Known rows, with every way that one mark hangs from another
{satamim {pafol dadi lamomol}}: 386 -293 153 425 26 -455 59 107 307 308 267 -220 76 -326 391 96 58 -17 -269
{pozeni derel {pafol dadi lamomol} {pafu satamim}}: 410 -348 -231 367 -111 72 -134 242 440 443 747 26 217 -748 392 -45 -63 216 -212
{pafu pozeni {satamim {derel vozi} {pafol lamomol}}}: 401 -275 523 288 -262 -244 -46 -1 -15 322 603 -63 -2 -403 141 316 38 -132 -470
{nabidev {pafu pozeni {satamim derel}}}: 107 -538 348 215 -219 14 -210 -61 176 -6 313 -35 -3 -13 -198 308 -92 -192 -570
{satamim derel}: 117 -366 272 176 -168 -248 69 64 354 125 337 -205 97 -93 -27 17 37 -30 -409
{pafu {pozeni {pafol dadi}} {satamim derel}}: 375 -315 319 285 -126 -201 -39 108 228 227 484 53 -5 -354 144 100 -290 -80 -482
{temivum pafu}: 80 -517 85 75 -17 -97 -202 47 427 65 171 -258 192 98 -72 22 -64 38 -406
{nabidev {pafu {pozeni derel pafol}}}: 138 -296 115 101 -235 188 -386 31 646 78 461 -102 216 -149 -64 218 -232 60 -348
{nabidev {pafu pozeni}}: 6 -417 229 140 -107 -73 -293 -67 331 -107 160 -208 91 117 -118 195 -137 -91 -471
{pozeni {pafol dadi lamomol} {pafu {satamim derel}}}: 515 -466 23 344 -60 -169 -21 166 249 419 690 156 93 -670 349 -132 3 -41 -294
{nabidev {pafu {pozeni derel} {satamim pafol}}}: 258 -459 190 288 -285 186 -249 -35 334 78 270 -200 135 -65 -55 354 -93 79 -387
{temivum {pafu {satamim {pafol dadi lamomol}}}}: 466 -562 54 376 67 -217 -131 104 211 317 242 -110 59 -250 273 190 3 -61 -363
{satamim derel {pafol dadi lamomol}}: 458 -287 260 391 -29 -537 121 97 271 318 399 -122 -2 -381 317 90 134 -83 -285
{pafol dadi}: 170 -273 79 273 17 -340 78 133 410 81 211 -245 49 -156 146 -20 -125 104 -415
{temivum {pafu {satamim derel {pafol lamomol}}}}: 409 -643 251 301 -115 -137 -147 23 179 353 370 -84 109 -194 95 195 158 -184 -357
{temivum {pafu {pozeni {pafol dadi lamomol satamim}}}}: 336 -286 204 137 -37 -196 -337 161 210 270 575 70 92 -320 299 339 -244 -204 -317
{pafu {pozeni {pafol lamomol}} satamim}: 122 -392 260 334 -141 3 -254 75 205 348 474 -50 217 -368 208 230 -168 -168 -385
{pafu pozeni}: -83 -275 307 182 -131 -172 -143 6 238 3 210 -287 146 -4 12 90 -127 -9 -406
{pafu pozeni satamim}: -39 -414 290 273 -177 -39 -122 32 117 61 211 -236 117 -60 0 187 -172 -33 -486
{pafol lamomol {satamim derel}}: 200 -359 328 209 -263 -304 61 115 146 281 631 -83 72 -294 160 320 163 -222 -321
{nabidev pafu}: 123 -506 110 167 -74 -69 -140 -16 492 5 153 -204 125 71 -91 105 -19 -43 -448
{satamim derel pafol}: 378 -384 363 244 -162 -325 120 16 302 181 242 -217 103 -100 94 -31 107 -6 -304

Rows
546 -102 -151 95 -138 -43 -11 225 608 262 758 -21 146 -628 253 -271 -206 432 -304
{pozeni {derel vozi} {pafol dadi} pafu}
613 -138 323 292 -63 -559 162 102 277 340 600 -75 -73 -515 300 105 76 -4 -405
{satamim {derel vozi} {pafol dadi lamomol}}
514 -254 418 135 -227 -341 170 28 306 218 429 -183 15 -204 68 -10 70 71 -413
{satamim {derel vozi} pafol}
453 -382 -155 446 -145 -79 -8 161 254 359 537 -123 166 -603 408 -8 102 252 -175
{pozeni derel {pafu {satamim {pafol dadi lamomol}}}}
250 -271 144 295 -57 -382 76 202 204 241 494 -125 23 -372 345 300 -14 -118 -329
{pafol dadi lamomol satamim}
494 -445 481 161 -286 -76 -109 -85 132 82 403 -22 -62 -98 -109 286 -64 -100 -573
{nabidev {pafu pozeni {satamim {derel vozi} pafol}}}
307 -260 261 270 -136 -451 139 181 164 266 649 -31 -40 -439 272 306 61 -178 -355
{pafol dadi lamomol {satamim derel}}
366 -508 315 412 -171 -237 62 39 136 385 412 -120 99 -324 186 216 190 -173 -328
{pafu {satamim derel {pafol lamomol}}}
577 -485 97 440 -88 -321 96 94 69 362 492 9 39 -516 373 -91 198 -3 -253
{pozeni {pafu {satamim derel {pafol dadi lamomol}}}}
275 -333 -135 117 -225 133 -132 138 600 248 565 -121 354 -395 169 -285 -67 330 -158
{pozeni derel pafol pafu}
365 -318 225 46 -65 -152 -248 158 270 151 392 26 63 -147 188 212 -337 -85 -365
{temivum {pafu {pozeni {pafol dadi satamim}}}}
460 -17 -15 223 -96 -147 -36 254 652 419 875 -48 117 -737 307 142 -194 204 -379
{pozeni {derel vozi} {pafol dadi lamomol}}
549 -564 206 442 -41 -282 -13 29 253 287 384 26 -74 -327 177 292 108 -213 -425
{nabidev {pafu {satamim derel {pafol dadi lamomol}}}}
485 -234 398 219 -187 -394 79 43 262 353 585 -128 39 -392 180 121 164 -63 -362
{satamim {derel vozi} {pafol lamomol}}
646 -286 307 379 -98 -417 185 128 151 409 606 -6 -87 -566 292 210 36 -40 -482
{pafu {satamim {derel vozi} {pafol dadi lamomol}}}
473 -225 -136 215 -197 -49 -57 278 396 415 849 47 206 -720 463 55 -25 176 -98
{pozeni derel {pafol dadi lamomol satamim} pafu}
183 -273 465 146 -282 -135 -1 18 99 100 548 -91 -26 -237 -93 188 -150 -45 -634
{pafu pozeni {satamim {derel vozi}}}
354 -671 158 231 -82 -20 -124 23 272 212 64 -218 171 41 38 62 -16 33 -374
{temivum {pafu {satamim pafol}}}
